Every row comes from one small tree of marks. Brackets hold a mark, then the marks that hang from it, in the order of their numbers. Every link used is in the known rows. Which tree was each row made from?
Known rows:
(q641 (q92 q961)): 2; 1; -18; -6; -5; -7; 3; -3; 0; 5; -7; -4; -23; 2; 6; 4; 0; 1; -3; 13; 6; 10; -2; 3; 1; -1; -7; 7; -1; 4; -3; 19; 0; -4; -1; 9; 2
(q961 (q92 q641) (q636 q751)): -7; 16; -20; 3; -27; 7; -6; 1; -5; -14; -22; -37; -18; -24; 0; 0; -2; -5; -12; 4; 2; 5; 30; 7; -2; -14; -2; 4; -4; 5; 2; 18; 15; -4; -1; 6; -2
(q961 q636): -3; 9; -2; 5; -10; 2; 1; -4; -1; -3; -8; -8; -6; -1; -2; 0; -1; 1; -12; -2; 0; -1; 10; 5; -1; 0; -4; 2; 7; 3; 0; 7; 4; -5; 1; -5; 2
(q151 (q109 q907) (q476 (q440 (q61 q751)))): -1; 14; 16; -9; 11; -4; 1; -2; 8; -6; 14; 8; 15; 7; -15; -2; 1; 23; 5; 21; -6; -3; 7; -4; 0; 19; -11; -2; 4; -1; -2; 52; -23; -3; 9; -9; 1
(q151 (q109 q907) (q476 q440)): 3; 6; 15; -1; 12; -10; -2; -3; 11; -7; 21; 7; 1; 18; -11; -1; 5; 11; 2; 8; -4; -3; 10; -4; -1; 14; -16; 1; 4; 9; -4; 43; -14; -1; 7; -15; 0
(q476 q151 (q440 (q61 (q751 q636)))): -1; 7; -7; -4; 4; -9; 16; 2; -3; 5; 33; 17; 8; -16; -9; -1; -2; 21; 12; 15; 2; 2; -18; 4; 0; 10; 3; -6; 1; -11; -1; 50; -36; -3; 10; -3; 6
(q440 (q61 (q751 q636)) q476): -3; 14; 9; -7; 0; -3; 0; -3; -16; 3; 2; 10; 4; 0; -6; -3; -6; 22; 24; 6; -4; 1; 3; 1; 0; 1; 15; -3; 1; -9; 7; 16; -12; -3; 4; 4; 3
(q636 (q751 q61)): -3; -4; 2; -5; -8; 3; 0; 3; 1; -3; -2; -6; 6; -9; 0; 2; -4; 2; 7; 2; -3; -4; 11; 5; -2; -4; 6; -3; -11; -5; 1; -9; 2; -6; 4; 2; 2
(q151 (q109 q811) q476): 6; 5; 12; -7; 9; -3; -3; -4; 17; -3; 6; -6; -2; 23; -13; 0; 3; 7; 4; 11; -4; -8; 6; -5; 3; 11; -13; -2; 11; 2; -4; 21; -11; -1; 1; -14; -1
(q92 q641 q961): 1; 13; -18; -6; -7; -6; -8; 1; 1; -3; -9; -14; -12; -4; 8; 1; -1; -15; 7; 12; 5; 10; 3; -3; 5; -9; -1; 11; -5; 4; 2; 32; 17; -11; -4; 6; -2
(q476 (q151 (q109 q907)) (q440 (q61 (q751 q636)))): 4; 10; -3; -2; 17; -12; 17; -1; 1; 2; 39; 16; 6; -7; -13; -1; -5; 18; 16; 17; -5; 1; -15; 1; 1; 14; -6; -11; 1; -6; 1; 56; -35; -1; 11; -9; 5
(q811 (q92 (q961 (q636 q751))) (q109 q151)): 1; 5; -27; -8; 0; 6; 4; -8; 4; 7; 1; -27; -7; -30; 0; 1; -7; -12; 14; 11; 4; 3; 23; -4; -1; -10; -8; 5; -6; -1; 4; 25; -16; -9; 2; -20; 8
(q811 q109): 4; 0; -8; 2; 6; 10; 1; -7; -6; 3; -8; -10; -2; -9; -5; 0; -1; -3; 6; 0; -6; -2; 6; 0; -2; -2; -2; 2; -3; -1; 1; -7; -11; -3; 1; -10; 2
(q641 (q92 (q961 (q636 (q751 q61))))): -4; 8; -16; -6; -19; -4; 6; -5; 1; 0; -14; -12; -23; -7; 4; 6; -5; 4; -7; 14; 4; 6; 14; 11; -1; -5; -4; 5; -4; 4; -2; 18; 7; -12; 3; 6; 5
(q961 (q92 q641) (q636 (q751 q61))): -7; 17; -20; 3; -28; 10; -1; 1; -5; -16; -29; -38; -17; -19; 1; 1; -2; 4; -11; 9; -1; 5; 23; 11; -2; -12; 4; 2; -5; 2; 0; 10; 28; -10; 3; 9; 0
(q92 q641 (q961 (q636 q751))): -4; 17; -19; -6; -21; -1; -9; -2; 0; -8; -12; -23; -10; -17; 5; 1; -4; -20; 1; 9; 5; 6; 23; 3; 3; -13; -4; 12; -9; 8; 3; 35; 11; -14; -2; -1; 0
(q109 (q151 q476) (q811 q92) q907): 2; 3; -16; 6; 27; -16; 8; 1; 29; 5; -3; -10; 0; 21; -3; 3; 2; 0; 18; 9; 2; -6; 3; -11; 5; 4; -11; 0; 7; 1; -12; 36; -1; 11; 4; -1; 9
(q811 (q92 q641 q961) (q109 q907)): 7; 11; -41; 6; 12; 0; -3; -4; -3; 7; -24; -36; -12; -17; 9; 1; -5; -15; 21; 16; -1; 3; 8; -8; 1; -12; -11; 11; -10; 6; -1; 30; 8; -7; -2; -3; 0
(q440 q61 (q476 q151)): 0; -1; -2; 0; 7; -9; -7; 1; -13; 5; 8; 6; 0; -7; -6; -3; -4; 5; 14; 3; -1; 2; -5; 4; 1; 10; 8; -4; 3; -5; 5; 19; 3; -1; 8; 5; 3
(q641 (q92 (q961 (q636 q751)))): -3; 5; -16; -5; -18; -2; 0; -6; -1; 1; -10; -12; -23; -13; 3; 4; -4; -3; -8; 10; 6; 7; 18; 8; -1; -5; -9; 7; -3; 6; -2; 24; -4; -7; 1; 2; 3
(q907 q109): 2; -3; -1; -6; 9; -2; 2; -4; -8; 1; -5; -3; -5; -3; -1; -1; 1; -5; 8; -19; -4; 9; -9; 4; 0; -2; -1; 0; -3; 5; 1; -15; -6; -3; 0; 0; 2
(q440 q476): 2; 0; 9; 0; 0; -5; -9; -2; -11; -1; -6; 2; -10; 1; 0; -2; 0; 2; 11; -4; 0; 2; 4; 2; -3; -1; 7; -2; 0; 3; 3; 3; 0; 1; 1; 1; 2
(q109 (q151 q476) (q811 q92 q641)): 1; 11; -28; -8; 18; 2; 10; 5; 25; 6; 0; -17; 2; 9; -1; 3; 1; 0; 21; 8; 2; -9; -7; -9; -1; -4; -12; 7; 11; -7; -11; 36; -15; 6; 6; 1; 9
(q476 (q151 (q109 (q811 q641)))): 10; 4; -22; -6; 14; -1; 10; 1; 11; -1; 12; -11; -10; -3; -8; 2; -4; -5; 10; 11; -5; -8; -20; 0; 0; 4; -12; -8; 9; -4; -4; 28; -22; 1; 5; -7; 5
(q61 q751): 1; 5; 4; -10; -5; 5; 9; 0; 1; -3; -13; 2; 4; -11; -1; -1; -2; 15; 2; 10; 3; -1; -1; -1; -2; 2; 9; -4; -1; -9; 0; 12; -22; 2; -2; 4; 1
(q751 q61 q636): 0; 8; 0; 1; 2; -5; 8; -2; -4; 3; 6; 10; -6; 18; 0; 3; -2; 13; 14; 2; -5; -1; -7; 6; -1; -3; 8; 0; 1; -6; -2; -1; 15; -7; 4; -4; 3
(q907 (q61 q751) (q109 (q151 (q476 q440)) q811)): -3; 6; 4; -27; 17; -6; 13; 0; 14; 2; -5; 12; -7; 2; -13; 0; 6; 6; 22; -10; 5; 14; -8; 4; 1; 11; -13; 0; 7; -4; -5; 18; -48; -2; -1; 2; 14
(q961 (q92 q641)): -1; 11; -20; 1; -10; 4; -4; 4; -5; -10; -17; -26; -15; -9; 4; 0; 2; 0; -6; 7; 1; 8; 2; 2; 1; -8; 2; 4; -2; 2; 0; 12; 22; 0; -2; 12; -3
(q641 (q92 (q961 q636))): 0; 9; -20; -3; -13; -5; 4; -6; 0; 2; -11; -8; -26; 0; 4; 3; -2; 2; -12; 12; 7; 10; 8; 7; 1; -2; -11; 5; 4; 6; -3; 27; 6; -8; 0; 4; 4
(q92 q641 (q961 q636)): -1; 22; -20; -2; -16; -5; -6; -3; 0; -6; -16; -20; -17; -7; 7; 1; -2; -14; -4; 10; 5; 10; 12; 3; 4; -9; -5; 12; 0; 7; 2; 40; 20; -14; -4; 1; 0

Write each row's tree:
11; -3; -7; -3; 14; -9; 8; -2; 11; 1; 13; -5; -10; 0; -8; 1; -2; -1; 4; 9; -2; -7; -14; 0; 3; 12; -9; -13; 7; -2; -3; 20; -19; 2; 2; -11; 3
(q476 (q151 (q109 q811)))
-1; 6; -8; -7; 14; 2; 3; -6; 10; 3; 22; 3; 13; 0; -12; -1; 4; 6; 14; 4; -4; 3; 12; -4; 0; 8; -5; 7; 2; -4; 0; 28; -18; -5; 9; -13; 8
(q811 (q109 (q151 (q476 (q440 q61)))))
4; 12; 8; -14; 8; -7; 5; -3; -14; 3; 21; 13; 0; -5; -12; -3; -8; 22; 26; 12; -5; 1; -9; 3; 0; 12; 14; -8; 5; -13; 8; 35; -25; -4; 6; -6; 3
(q440 (q61 (q751 q636)) (q476 (q151 q109)))
7; 5; 3; -11; 8; -5; -6; -2; 15; 4; 7; -18; -8; 13; -6; 1; 0; 5; 9; 22; 3; -8; -1; -10; 4; 8; -17; 0; 9; 3; -2; 35; -9; -4; 1; -15; -1
(q151 (q109 (q811 (q92 q961))) q476)
-3; 8; -9; -11; 23; -8; 13; 4; 25; 9; -20; -2; -3; 12; -8; 2; 0; 10; 25; 11; 6; -1; 2; -7; 3; 10; -12; -2; 10; -10; -11; 35; -26; 8; 0; 5; 11
(q109 (q151 q476) (q811 q92) (q907 (q61 q751)))
-1; 6; -16; -9; 20; 5; 13; -6; 5; 5; -20; 2; -5; -9; -10; 0; -3; -1; 23; 0; -4; 9; 11; 0; -2; 5; -1; 2; 0; -11; 0; 10; -23; 1; -2; -3; 11
(q811 (q109 q151 (q907 (q61 q751))))
10; -2; 7; -8; 8; -8; -5; -3; -9; -1; 9; 4; -15; -3; -5; -1; -3; 3; 9; 2; -1; 1; -6; 3; -2; 10; 5; -7; 6; 0; 5; 22; -14; 0; 4; -9; 2
(q440 (q476 (q151 q109)))
-2; 10; -43; 1; 29; 0; 17; 5; 19; 11; -14; -14; -4; 3; -3; 4; -4; -10; 32; 1; -1; 1; -8; -3; 0; -5; -25; 1; 7; -4; -9; 18; -8; 7; 1; 10; 15
(q109 q151 (q811 q92 q641) (q907 q61))
8; -2; 2; -7; 9; -6; 9; -1; 5; -2; 35; 9; -5; -11; -6; 0; 0; 5; -4; 8; 1; 0; -15; 2; -1; 14; -9; -9; 2; 3; 1; 37; -30; -3; 7; -14; 3
(q476 (q151 q109) q440)
6; 6; 0; -10; 16; -10; 17; -1; 0; 2; 28; 22; -11; -6; -12; 1; -3; 15; 16; 10; -1; 6; -15; 6; -2; 15; -12; -7; 4; -4; -1; 47; -44; -1; 5; -11; 7
(q476 (q151 (q109 (q907 (q61 (q751 q636))))) q440)
4; 4; -22; -2; 14; 2; 7; -3; 2; 1; -13; -16; -9; -1; -3; 2; 0; -12; 21; -13; -7; 3; -17; 4; -1; -10; -14; -1; 2; 4; -5; -10; -12; -1; 1; 4; 9
(q907 (q109 (q811 q641)))
-3; 8; -27; -16; 23; 4; 12; 1; 8; 6; -10; -4; -13; -2; -8; 2; 0; -17; 30; -23; -4; 16; -18; 7; 0; -3; -19; 3; 7; -2; -2; -12; -20; -2; -2; 6; 16
(q907 q61 (q109 q151 (q811 q641)))
-1; 11; 21; -16; 9; -1; 1; 0; 8; -4; 5; 15; -1; 10; -14; -1; 3; 19; 7; 9; -2; 3; 7; 0; -3; 20; -17; 1; 6; 0; -2; 43; -34; -4; 2; -9; 3
(q151 (q109 (q907 (q61 q751))) (q476 q440))
-2; 4; -8; -8; 22; -13; 6; -4; 17; 1; 19; 1; 6; 11; -11; -1; 6; -2; 18; -10; -2; 9; -9; -1; 5; 7; -13; -1; 4; 3; -4; 19; -15; -2; 6; -2; 12
(q907 (q109 (q151 (q476 (q440 q61))) q811))
1; 15; -46; -12; 0; 18; 7; -4; 1; 5; -3; -36; -9; -33; 2; 2; -10; -17; 24; 11; -1; 1; 18; -2; -6; -20; -12; 13; -4; -5; 3; 35; -21; -9; 7; -15; 12
(q811 (q92 (q961 (q636 q751))) (q109 q151) q641)
-4; 19; -20; -6; -23; -1; -7; -1; 1; -9; -19; -25; -10; -15; 6; 3; -5; -12; 2; 11; 4; 6; 19; 6; 2; -12; 0; 10; -9; 4; 3; 35; 25; -19; 0; 2; 1
(q92 q641 (q961 (q636 (q751 q61))))
3; 6; -27; -8; 21; -1; 15; -2; 12; 0; 1; -12; -7; 3; -3; 2; 0; -14; 26; -15; -5; 8; -19; 1; 1; -10; -10; 0; 4; 0; -4; -3; -13; 2; 1; 4; 14
(q907 (q109 q151 (q811 q641)))
6; 5; -11; -5; 21; -7; 1; 0; -6; 2; -7; -3; -22; 2; -10; 2; -5; -5; 29; -1; -6; 2; -8; 7; -2; 7; -15; -7; 11; -1; -2; 26; -17; 3; 4; 0; 9
(q440 (q476 (q151 (q109 (q811 q641) (q907 q61)))))
-5; 21; -23; 5; -20; 6; -2; 0; -6; -12; -25; -32; -23; -12; 1; -1; 1; 3; -17; 7; 1; 9; 15; 7; 0; -8; -2; 3; 5; 5; 0; 19; 26; -5; -1; 8; -1
(q961 (q92 q641) q636)
-4; 14; -27; -2; 26; -10; 5; 5; 25; 9; -18; -13; -3; 17; -2; 2; 3; -9; 23; 4; 4; 2; 5; -6; 5; 3; -18; 6; 8; 1; -11; 35; -1; 3; -2; 10; 8
(q109 (q151 q476) (q811 (q92 q641)) (q907 q61))
-2; 16; -34; -7; 15; -2; 16; 1; 26; 3; 17; -3; 3; 11; -7; 4; 5; 9; 13; 14; 0; -1; -6; -1; -1; 3; -20; 6; 11; -3; -12; 50; -24; 2; 11; 9; 14
(q109 (q151 (q476 (q440 q61))) (q811 (q641 q92)))
4; 5; -31; -6; 12; 1; 5; -1; -1; 7; -13; -29; -16; -11; 4; 2; -3; -12; 28; -2; 0; 6; -21; -1; 1; -13; -19; 2; -1; 6; -3; 6; -13; -4; 1; 3; 9
(q907 (q109 (q811 (q92 q961) q641)))
-1; 3; -7; -5; 2; -3; 12; 5; 0; 2; 20; 11; 10; -23; -7; -2; -2; 18; 4; 17; 4; 1; -18; 2; 0; 15; 2; -8; -1; -9; -1; 49; -35; -2; 9; 3; 5
(q476 q151 (q440 (q61 q751)))
1; 17; 20; -16; 4; -1; 4; -3; 3; -1; 35; 17; 14; 10; -14; -3; 1; 29; 8; 17; -4; -3; 2; -3; -1; 14; -5; 1; 6; -4; 2; 45; -37; -8; 9; -16; 0
(q151 q109 (q476 (q440 (q61 (q751 q636)))))
1; 6; -20; 8; -4; -7; 1; -3; 10; 6; -9; -25; -13; -6; 2; 2; -4; -4; 4; 17; 8; -3; 1; -2; 5; -4; -18; -3; 5; 6; -4; 25; 0; -3; -1; -6; 4
(q109 (q811 (q92 (q961 q636))))
2; 9; -37; 8; 24; -8; 16; 0; 24; -3; -4; -9; -4; 11; -4; 5; -1; -12; 25; 4; -6; -1; -5; -5; 2; -8; -13; 1; 5; -2; -10; 28; 2; 11; 4; 6; 15
(q109 q151 (q811 q641) q907)
1; 8; 10; -4; 10; -5; -3; -3; 16; -2; 29; -1; 11; 14; -16; -2; 4; 15; 4; 14; -4; -7; 0; -3; 3; 15; -22; -5; 9; 5; -3; 33; -19; -6; 7; -12; 1
(q151 (q109 q811) (q476 (q440 q61)))
2; 12; -24; -6; -3; -2; -3; 3; 0; 5; -11; -25; -8; -15; 14; 1; -3; -11; 8; 17; 8; 4; -4; -7; 2; -9; -5; 8; -6; 5; 1; 30; 8; -10; -4; 5; -3
(q811 (q92 q641 q961))
-5; 12; 2; -1; 0; -1; 9; -1; -3; 3; 25; 14; 15; -12; -7; -2; -1; 23; 11; 12; 1; 2; -7; 1; -1; 4; -1; -4; -2; -5; 2; 29; -27; -4; 6; -2; 4
(q476 (q440 (q61 (q751 q636))))
1; 10; 6; -10; 17; 0; 4; 1; 14; 6; -18; -8; -2; 13; -12; 0; -1; 16; 16; 15; -1; -7; 2; -5; 0; 15; -22; -5; 11; -3; -7; 24; -29; 1; -1; -5; 1
(q151 (q109 (q811 q92) (q907 (q61 q751))) q476)
3; 18; -47; -8; 5; 16; 10; -5; 3; 7; -6; -31; -11; -25; 2; 2; -7; -12; 19; 13; 0; 3; 6; -3; -5; -14; -13; 12; 3; -4; 2; 37; -12; -10; 5; -13; 12
(q811 (q92 (q961 q636)) (q109 q151) q641)
7; -1; -1; -2; 19; -14; -3; -3; -4; 4; -3; 2; -23; 6; -11; 0; -4; -5; 22; -1; -3; 3; -5; 6; 2; 14; -10; -9; 10; 1; 0; 19; -10; 3; 2; -3; 6
(q440 (q476 (q151 (q109 q811 (q907 q61)))))
2; 17; -48; 10; 14; -17; 11; -2; 26; 1; -15; -31; -12; 2; 6; 4; -4; -18; 17; 15; 6; 4; 7; -8; 8; -7; -17; 2; 3; 8; -7; 51; 16; 0; -2; 3; 10
(q109 q151 (q811 (q92 q641 (q961 q636))) q907)
-5; 7; 12; -3; 1; -3; -8; 2; 4; 0; 22; 9; 11; 5; -8; -3; 6; 14; -1; 7; 1; -2; 5; -2; 0; 12; -8; 5; 3; 0; -2; 36; -11; -5; 9; -3; 0
(q151 (q476 (q440 q61)))
-1; -3; -16; -11; 14; -4; -1; -1; -4; 14; -19; -15; -19; -8; -1; 1; -2; -11; 25; -9; 5; 15; -17; 5; 3; 0; -25; 0; 2; 7; 0; -13; -13; -8; -6; 3; 7
(q907 q61 (q109 (q811 (q92 q961))))
4; 11; 1; -11; 9; -6; 16; -2; 0; 2; 44; 15; 7; -12; -13; -2; -4; 22; 11; 19; -3; 1; -19; 2; 0; 16; -2; -11; 3; -8; 3; 50; -42; -6; 9; -12; 4
(q476 (q151 q109) (q440 (q61 (q751 q636))))
-4; 9; -3; -11; 21; -11; 10; 1; 25; 2; -23; 12; -4; 20; -14; 2; 2; 7; 22; 6; 1; 5; 7; -4; 4; 12; -10; 1; 11; -10; -10; 38; -16; 8; -1; 6; 12
(q109 (q151 q476) q811 (q907 (q61 q751)))
-4; 4; -5; -1; 25; -16; 6; 0; 27; 1; 4; 14; -6; 22; -13; 3; 7; -1; 18; 0; 2; 7; 5; -1; 4; 11; -24; 1; 10; 1; -11; 39; -14; 5; 4; 1; 14
(q109 (q151 (q476 q440)) q811 (q907 q61))
7; 10; -21; -3; 12; 10; 10; 0; 10; 3; 3; -29; 0; -3; -2; 2; -5; 0; 13; 12; -4; -13; -13; -5; -3; -3; -22; -7; 6; 2; -3; 6; -22; -1; 1; -7; 2
(q151 (q109 (q811 q92 q641)))
